Known rows, with every step that occurs:
C/J/E/N/T/L: [-0.02 -0.18  0.05 -0.10  0.12 -0.02 -0.20  0.07  0.08 -0.03 -0.10  0.03
  0.25  0.10 -0.15  0.01 -0.23 -0.06  0.12 -0.06 -0.13 -0.15 -0.03 -0.07]
J/M/L/E/N: [ 0.04  0.02 -0.30 -0.04 -0.03  0.12 -0.16  0.10  0.06  0.05  0.12  0.11
 -0.11  0.06 -0.02 -0.28 -0.15 -0.05  0.02 -0.10 -0.03 -0.09  0.21  0.01]
E/J: [-0.04  0.14  0.10 -0.08 -0.08 -0.01  0.09  0.07 -0.05  0.14 -0.03  0.02
 -0.12 -0.07 -0.04 -0.05 -0.13 -0.06 -0.09 -0.23  0.05  0.11  0.26  0.07]
J/T/W: [-0.02  0.08 -0.09 -0.17 -0.04 -0.03  0.08  0.07 -0.04  0.02 -0.16 -0.06
  0.00 -0.21  0.03  0.07 -0.05  0.08  0.03 -0.08  0.00  0.00  0.27  0.19]
J/M: [ 0.07 -0.01 -0.21 -0.11 -0.07  0.17  0.02  0.07 -0.03  0.10 -0.01  0.04
 -0.06 -0.09  0.09 -0.02 -0.03  0.08  0.00 -0.18  0.00  0.12  0.19  0.01]
N/T/L/C: [ 0.03 -0.05  0.06 -0.06  0.10 -0.07  0.02  0.13  0.00 -0.01 -0.21 -0.11
 -0.06  0.03 -0.20  0.00 -0.24 -0.12  0.22 -0.37 -0.04  0.18  0.16 -0.24]
J/E/L: [-0.10 -0.18 -0.05 -0.10 -0.21  0.05 -0.03 -0.13  0.04 -0.09  0.03  0.08
 -0.08 -0.03  0.10 -0.03 -0.02 -0.04 -0.07 -0.15 -0.01 -0.05  0.13 -0.11]
R/F: [ 0.01  0.11 -0.02 -0.15 -0.05  0.07  0.20 -0.03  0.02  0.19  0.01  0.07
 -0.17 -0.03 -0.09  0.07 -0.08 -0.03 -0.07 -0.04 -0.08  0.07  0.34  0.07]
C/J/T/W: [ 0.07  0.11 -0.02 -0.20  0.09 -0.08 -0.05  0.03 -0.12  0.08 -0.15  0.04
  0.07 -0.24  0.05  0.10 -0.11  0.08 -0.02 -0.01 -0.04 -0.10  0.14  0.32]
C/J/M/L/E/N/T: [ 0.08  0.07 -0.20  0.00  0.18  0.02 -0.31  0.12 -0.03  0.05  0.04  0.15
  0.03  0.07 -0.06 -0.20 -0.25 -0.04  0.10 -0.17 -0.10 -0.22  0.06  0.09]
J/E/N/T/W: [-0.18 -0.10  0.02 -0.05  0.01 -0.08 -0.02  0.02  0.11 -0.13 -0.10 -0.12
  0.13  0.03 -0.05  0.09 -0.11  0.02  0.09 -0.02 -0.02 -0.19  0.13 -0.05]
M/L/E/N/T/W: [-0.11  0.06 -0.09  0.03  0.13 -0.06 -0.12  0.17  0.10 -0.02 -0.03 -0.10
  0.01  0.08 -0.24 -0.24 -0.23 -0.10  0.10 -0.11 -0.07 -0.23  0.29  0.05]
J/T/L: [ 0.07 -0.01 -0.14 -0.20 -0.04  0.08  0.03  0.17 -0.01  0.06 -0.20 -0.01
  0.06 -0.10 -0.06 -0.02 -0.11  0.00  0.12 -0.21 -0.08  0.14  0.25  0.04]
L/F/P: [ 0.05  0.06 -0.08 -0.22 -0.03  0.15  0.04 -0.03  0.08  0.26 -0.08  0.00
 -0.14 -0.05  0.00 -0.09 -0.07  0.07 -0.21 -0.12  0.01 -0.11  0.19 -0.01]
L/C/J/E/N: [ 0.02 -0.07  0.21 -0.13 -0.05 -0.16 -0.14 -0.21  0.02 -0.11 -0.06  0.14
 -0.12 -0.01  0.07  0.09 -0.19 -0.07 -0.09  0.09  0.09 -0.11 -0.03 -0.08]
C/J: [ 0.09  0.03  0.07 -0.13  0.03  0.06 -0.05  0.01 -0.04  0.17 -0.09  0.08
  0.01 -0.11 -0.04 -0.06 -0.09  0.00 -0.14 -0.05 -0.03  0.00  0.18  0.15]
E/L/C: [ 0.01 -0.03  0.13 -0.08 -0.15 -0.04  0.08 -0.14  0.04 -0.06 -0.03  0.04
 -0.30 -0.04  0.01 -0.01 -0.13 -0.12 -0.05 -0.23  0.05  0.05  0.19 -0.21]
L/F: [ 0.03  0.14 -0.19 -0.11 -0.01  0.11 -0.07 -0.05  0.06  0.12 -0.06  0.02
 -0.14 -0.05 -0.02 -0.05 -0.08  0.01 -0.11 -0.12 -0.02  0.03  0.21 -0.02]
E/N: [-0.02  0.01  0.09 -0.11 -0.12  0.11  0.10  0.02  0.18  0.06 -0.08 -0.02
 -0.04  0.00 -0.12 -0.07 -0.07 -0.02 -0.11  0.03  0.00 -0.03  0.32 -0.05]
M/L/C/J/E/N: [ 0.09 -0.06  0.13 -0.06 -0.04 -0.19 -0.21 -0.13  0.03 -0.04  0.12  0.11
 -0.20  0.05  0.06 -0.04 -0.32 -0.08 -0.08  0.13  0.05 -0.15  0.04 -0.08]
C/J/E/L/F/P: [ 0.03 -0.09 -0.05 -0.23 -0.03  0.03 -0.20 -0.24  0.02  0.12  0.08  0.21
 -0.11 -0.04  0.17 -0.02 -0.12  0.03 -0.24 -0.08 -0.04 -0.36 -0.12 -0.01]
J/T/N: [ 0.04  0.07 -0.06 -0.14 -0.23  0.04  0.05  0.02 -0.02 -0.01 -0.24 -0.03
  0.11 -0.10 -0.05  0.10 -0.07  0.07 -0.06 -0.08 -0.05  0.10  0.29 -0.04]

Rows:
[-0.02 -0.15  0.03 -0.13 -0.09 -0.01 -0.15 -0.16 -0.03 -0.03  0.05  0.19
 -0.01 -0.06  0.11 -0.02 -0.08 -0.04 -0.12 -0.08 -0.05 -0.15  0.01  0.02] | C/J/E/L
[-0.05  0.14 -0.22 -0.08  0.01  0.02 -0.09  0.08 -0.18  0.04 -0.01  0.16
 -0.12 -0.08  0.07 -0.13 -0.09 -0.07  0.04 -0.42  0.05  0.10  0.08  0.12] | L/E/J/M
[-0.09  0.02  0.00 -0.04  0.10 -0.02  0.05  0.14  0.00  0.05 -0.15 -0.17
  0.07 -0.07 -0.13  0.01 -0.10  0.03  0.08 -0.20 -0.04 -0.03  0.26  0.05] | N/T/W
[-0.11  0.07 -0.05 -0.05  0.16 -0.06 -0.09  0.24 -0.11  0.03 -0.18  0.00
  0.07  0.04 -0.24 -0.19 -0.21 -0.21  0.20 -0.55 -0.06  0.08  0.13  0.00] | N/T/L/E/J
[ 0.00  0.05 -0.26  0.03  0.05  0.07 -0.18  0.15  0.04 -0.01  0.02  0.04
 -0.03  0.11 -0.08 -0.22 -0.19 -0.05  0.14 -0.24 -0.07 -0.11  0.20 -0.03] | J/M/L/E/N/T
[ 0.14 -0.01  0.00 -0.10  0.00 -0.03 -0.11 -0.15 -0.09  0.00  0.09  0.22
 -0.25 -0.09  0.15  0.08 -0.19 -0.05 -0.01 -0.22  0.01 -0.04 -0.05 -0.09] | E/L/C/J/M
[ 0.10  0.13 -0.19  0.00 -0.04  0.02 -0.03  0.17 -0.08  0.20  0.25  0.06
 -0.21 -0.02  0.09 -0.12 -0.26  0.02  0.03 -0.25  0.00  0.10  0.22  0.07] | E/J/M/L
[ 0.14  0.02 -0.13 -0.13  0.05  0.12 -0.11  0.03 -0.09  0.16  0.01  0.15
  0.00 -0.11  0.10  0.01 -0.08  0.08 -0.05 -0.11 -0.04  0.02  0.06  0.13] | C/J/M
[ 0.13  0.15 -0.08  0.01 -0.03 -0.13 -0.04  0.08 -0.14  0.10  0.22  0.07
 -0.40 -0.02  0.12 -0.03 -0.34 -0.04  0.06 -0.30  0.09  0.16  0.14 -0.06] | E/J/M/L/C
[ 0.00 -0.05  0.13  0.02  0.15 -0.31 -0.23 -0.03  0.00 -0.11  0.08 -0.02
 -0.08  0.07 -0.02  0.07 -0.39 -0.04  0.10  0.05 -0.01 -0.27 -0.01 -0.04] | M/L/C/J/E/N/T/W
[ 0.11  0.15 -0.27 -0.05  0.00  0.09 -0.12  0.03  0.09  0.18  0.11  0.01
 -0.23  0.01 -0.03 -0.18 -0.21  0.01 -0.08 -0.07 -0.07  0.00  0.29 -0.02] | M/L/F
[ 0.22  0.03 -0.22 -0.06  0.06  0.09 -0.17  0.12 -0.08  0.22  0.18  0.13
 -0.08 -0.06  0.09 -0.13 -0.22  0.07 -0.03 -0.06 -0.07 -0.02  0.14  0.13] | C/J/M/L
[-0.01  0.03 -0.29 -0.11  0.10  0.05 -0.12  0.21 -0.15  0.08  0.02  0.13
 -0.02 -0.02 -0.04 -0.19 -0.19 -0.13  0.16 -0.48 -0.05  0.13  0.03  0.05] | T/L/E/J/M
[ 0.08  0.00  0.21 -0.11 -0.02 -0.09 -0.05 -0.17 -0.03  0.00 -0.01  0.15
 -0.24 -0.08  0.00  0.02 -0.19 -0.13 -0.10 -0.16  0.02 -0.05  0.07 -0.09] | E/L/C/J
[ 0.11  0.04  0.02 -0.03 -0.07 -0.07  0.00  0.03 -0.01  0.09  0.05 -0.03
 -0.32 -0.01 -0.02 -0.13 -0.25 -0.08 -0.03 -0.13  0.06  0.12  0.32 -0.11] | M/L/C
[ 0.11  0.09  0.14 -0.16 -0.07 -0.16 -0.06 -0.19 -0.09 -0.08 -0.12  0.18
 -0.22 -0.17  0.12  0.13 -0.17 -0.06 -0.03 -0.18  0.01 -0.06  0.06  0.01] | E/L/C/J/T
[ 0.00  0.23 -0.15 -0.04 -0.15 -0.13 -0.13  0.10 -0.16 -0.01 -0.05  0.09
 -0.03 -0.03 -0.09 -0.13 -0.25 -0.10 -0.01 -0.27 -0.03  0.04  0.26  0.08] | M/L/E/J/T/N
[ 0.05 -0.04  0.15  0.01  0.04 -0.24 -0.23 -0.08  0.02 -0.10  0.03  0.06
 -0.10  0.10  0.00  0.02 -0.34 -0.07  0.05 -0.01  0.00 -0.17  0.03 -0.12] | M/L/C/J/E/N/T
[ 0.01 -0.02 -0.16 -0.12 -0.01 -0.01 -0.29 -0.26  0.01 -0.02  0.11  0.24
 -0.10 -0.04  0.14  0.01 -0.12 -0.02 -0.13 -0.07 -0.08 -0.22 -0.10 -0.02] | C/J/E/L/F
[ 0.06 -0.08  0.11 -0.13 -0.02 -0.16 -0.16 -0.19 -0.13 -0.06 -0.08  0.13
 -0.13 -0.10  0.13  0.08 -0.14 -0.05 -0.06 -0.08  0.09  0.02 -0.04 -0.01] | L/C/J/E
[ 0.07  0.02 -0.39 -0.04  0.00  0.12 -0.18  0.14 -0.09  0.10  0.09  0.12
 -0.13 -0.02  0.06 -0.30 -0.13 -0.03  0.05 -0.25 -0.03  0.04  0.21  0.08] | J/M/L/E
[ 0.11  0.12  0.02 -0.20 -0.01 -0.01 -0.06  0.00 -0.11  0.09 -0.20  0.11
  0.03 -0.20  0.07  0.06 -0.07  0.07 -0.06 -0.06 -0.02  0.00  0.17  0.24] | C/J/T
[ 0.17 -0.06 -0.08 -0.09  0.23 -0.06 -0.17  0.12 -0.13  0.03 -0.09  0.06
  0.00 -0.01 -0.04  0.09 -0.30 -0.04  0.26 -0.36 -0.08  0.09 -0.09 -0.11] | N/T/L/C/J/M
